Each row comes from the steps of one walk. Every step used is in the known rows, and no mark comes twice. Write the walk behind each row, first mark first.
Known rows
G-D: [-14   0  -1  -5   3   1   5  -2  -3  12   0  -5   1  -1  15  17 -14  12
   0   4  -6  12   7  -4 -10]
C-S-F-X-H: [ 13   4   3   7  26   7  25  38  23  -1  -1   9 -13 -14   6   2  16  32
 -12   3   3  28 -17  12   4]
X-C: [  3   4   1  -3 -14 -15  -6  -1  12   0   1   8   3  -1  -9   0   5 -24
  -1   5  -7  -8   3   5  12]
S-C-X-H: [ 11   2 -14  -1  20   3  21  31  10  -7   2   9   0  -9  -5  11   5   8
 -14   4   7  11 -22   2  -2]
C-D-F: [ -5   8  -8   1   6  -4   1  17   0   5 -12  -8 -13  10  -8  26  -8   4
  -1  14   5   5  -7 -36   8]
X-C-S: [  9   5   8  -2  -9 -14  -8   5  20   6   8   7 -11 -12   6 -12  27  -9
   0  16 -16   4  -2   3   7]
H-X-C-D: [  1   9  12   4  -9 -22  -5  11  13  -5  -6   9  12   0 -12  36  -9 -21
  -5  16   2   4   1   4  14]
R-S-C-X-H: [  9   3 -19   3  19   1  24  29   8  -4  -4  13  17 -13   5   6  11  14
  -9  10   3  18 -22   9  -6]
S-F: [  1   7  -2   6   5   5   4  12  17  14 -12   6  10  -6   6  -2  15   9
  -4   9   2   2  -8  14  -1]
R-S: [-3  2 -8  5  0 -3  4 -2 -3  5 -8  5 23 -6 16 -7 10  9  6 10 -6 10  0 11
 -5]
S-C-D-F-X: [  1   9  -5   1  18  -1  18  32  30   2 -16   0 -23   4 -10  38  17  11
  -3  15   6  13 -19 -26  13]
D-F-X-C-S: [  7  11  -2  -1  -3 -11   7  22  30   2   3   3 -33 -10  -4  -1  27   0
  -1  15 -15  13  -7 -21  13]
S-F-D-C-X-H: [  7   6  -7  -5  12  -3  21  44  12  13 -12  14  -3  -3  -5  22   1   5
 -13  19   7  16 -21 -25  -2]
R-S-F-X-H: [  6   5  -8  10  23   5  29  32  12  -3 -11  12  14 -11   9   6   7  29
  -8   2   7  27 -13  20   2]
D-C-S-F-X-H: [ 12   7   3   8  28   4  32  43  31  16  -2  10 -24 -11   9  11  19  38
 -12  12   1  32 -18 -12  -3]
G-D-C: [-14   3  -1  -5   7  -4  15   5   8  34  -3  -5 -14   3  16  29 -10  22
   1  17  -9  18   5 -35 -18]
X-C-D: [  3   2  10  -7  -5 -15 -13  12  11  -3  -8   5   4   6  -7  23   4 -22
   0  13   4  -5  -2  -1  22]
C-S-F-X: [ 10   6   5   3  17   9  15  32  35   8  -7   5 -17 -14  12  -1  39  25
  -4  11   0  18 -16  12   6]
S-C: [  2   2   0   6   6  -2   8   0  25  11  -3   8   5  -7   0   6  24  -1
  -4  12  -4   1 -12  10  -4]
H-X-C: [  0  12   3   9 -18 -22   2  -2  15  -3   4  12  12  -8 -14  14  -8 -22
  -6   8  -9   4   6  11   2]
X-H: [  5  -1  -2   5  10  -2  11  10  -8  -8   6   5   2  -2  -5   3 -18  10
  -9  -7   4  11  -3   1  -3]

Which walk is each row?
[ -3  10  -7   5  11  -5   7  17  20  13 -15  -1  -9   4  -7  31  11   4
  -4  24   1   6 -17 -29   4]
S-C-D-F
[ -1   8   5  -2  21   6  26  36  39  34 -10   1 -27 -11  25  21  30  42
  -3  24  -7  31 -11 -15  -6]
G-D-C-S-F-X
[-18   9 -15   0   2  -2  12   4  -3  18  -5 -11 -13   2   5  20 -20  16
  -1  10 -10  14   4 -34 -12]
G-D-F
[  2   3  -4 -17  -3  -5   7  30  11  11 -10   6 -14   4  -6  22   8 -11
  -1  21   2   4 -14 -40   1]
F-D-C-X
[  3   8  -5 -12   1  -3  10  38  23  22 -19   9  -7   0  -2  21  20  -5
  -4  28   3   5 -20 -29   1]
S-F-D-C-X
[ -5  18  -3   9  -9 -22   2  15  13   2 -10   2  -3   4 -19  37 -14 -14
  -5  20  -4   8  -1 -28   9]
H-X-C-D-F
[  4   6  -8   6  29  -1  29  38  20  -6  -9   5 -19   1 -14  37  -2  19
 -12   7  10  23 -20 -21   9]
S-C-D-F-X-H
[  6   1  -6 -10   8  -6  18  36   0   2  -3  10 -10   1 -10  23 -11   0
 -10  12   6  15 -16 -35  -1]
F-D-C-X-H
[ -3   3   8  -5  -9 -13   4   7  12  22  -9   9  -7   6  -4  22   4 -10
   1  23  -6   7  -4 -35  -3]
F-D-C
[ -4   9   1   3  -5 -11  11  14  24  37 -23  17  18  -3  12  15  25   3
   1  37  -8  16 -10 -17  -7]
R-S-F-D-C
[  5  14  16   8 -20 -24  -3  13  35  13  -9  24  16 -18  -3   8  26 -23
  -9  33 -15  15 -10  15   4]
H-X-C-S-F-D
[  3   1   8   1  12  -2   0  13  22   7 -13   6   6   1   1  29  19   0
  -3  19   7   3 -16   2   8]
S-C-D
[  1  11 -10  -3  -6 -13  10  18  23  -3  -3   3 -22   2 -18  13   5 -13
  -1   5  -6   3  -1 -19  18]
D-F-X-C
[  7   8  15   0 -16 -17 -10  14  32  15 -11  20   9 -13   2  -2  37 -22
  -4  32 -13   5 -12   9  12]
X-C-S-F-D
[ -3   2 -13  -9  20   2  27  35  -3  13   1  -2 -15  -1   7  29 -23  26
 -10   8   3  23  -9 -35 -13]
G-D-C-X-H
[  5   5  14   2  -6  -6  -5  15  24  15 -12  15   7 -12   8  -3  34  -5
  -3  28  -9  11 -15   7   4]
C-S-F-D
[ -1   7  -5  -3  14   2  14  32  12  -6 -12  -7 -27  10 -11  33  -1  12
   0   6   9  12 -10 -32  16]
C-D-F-X
[  9   9   5   2  19   6  21  38  43  25 -10   5 -27 -10  14   9  40  32
  -3  20  -2  22 -16 -10   1]
D-C-S-F-X
[  6  11   4   8  11   2  10  23  35  39  -8   5 -14 -12  20  -1  38  28
  -4  29  -9  16 -14 -13  -9]
D-C-S-F
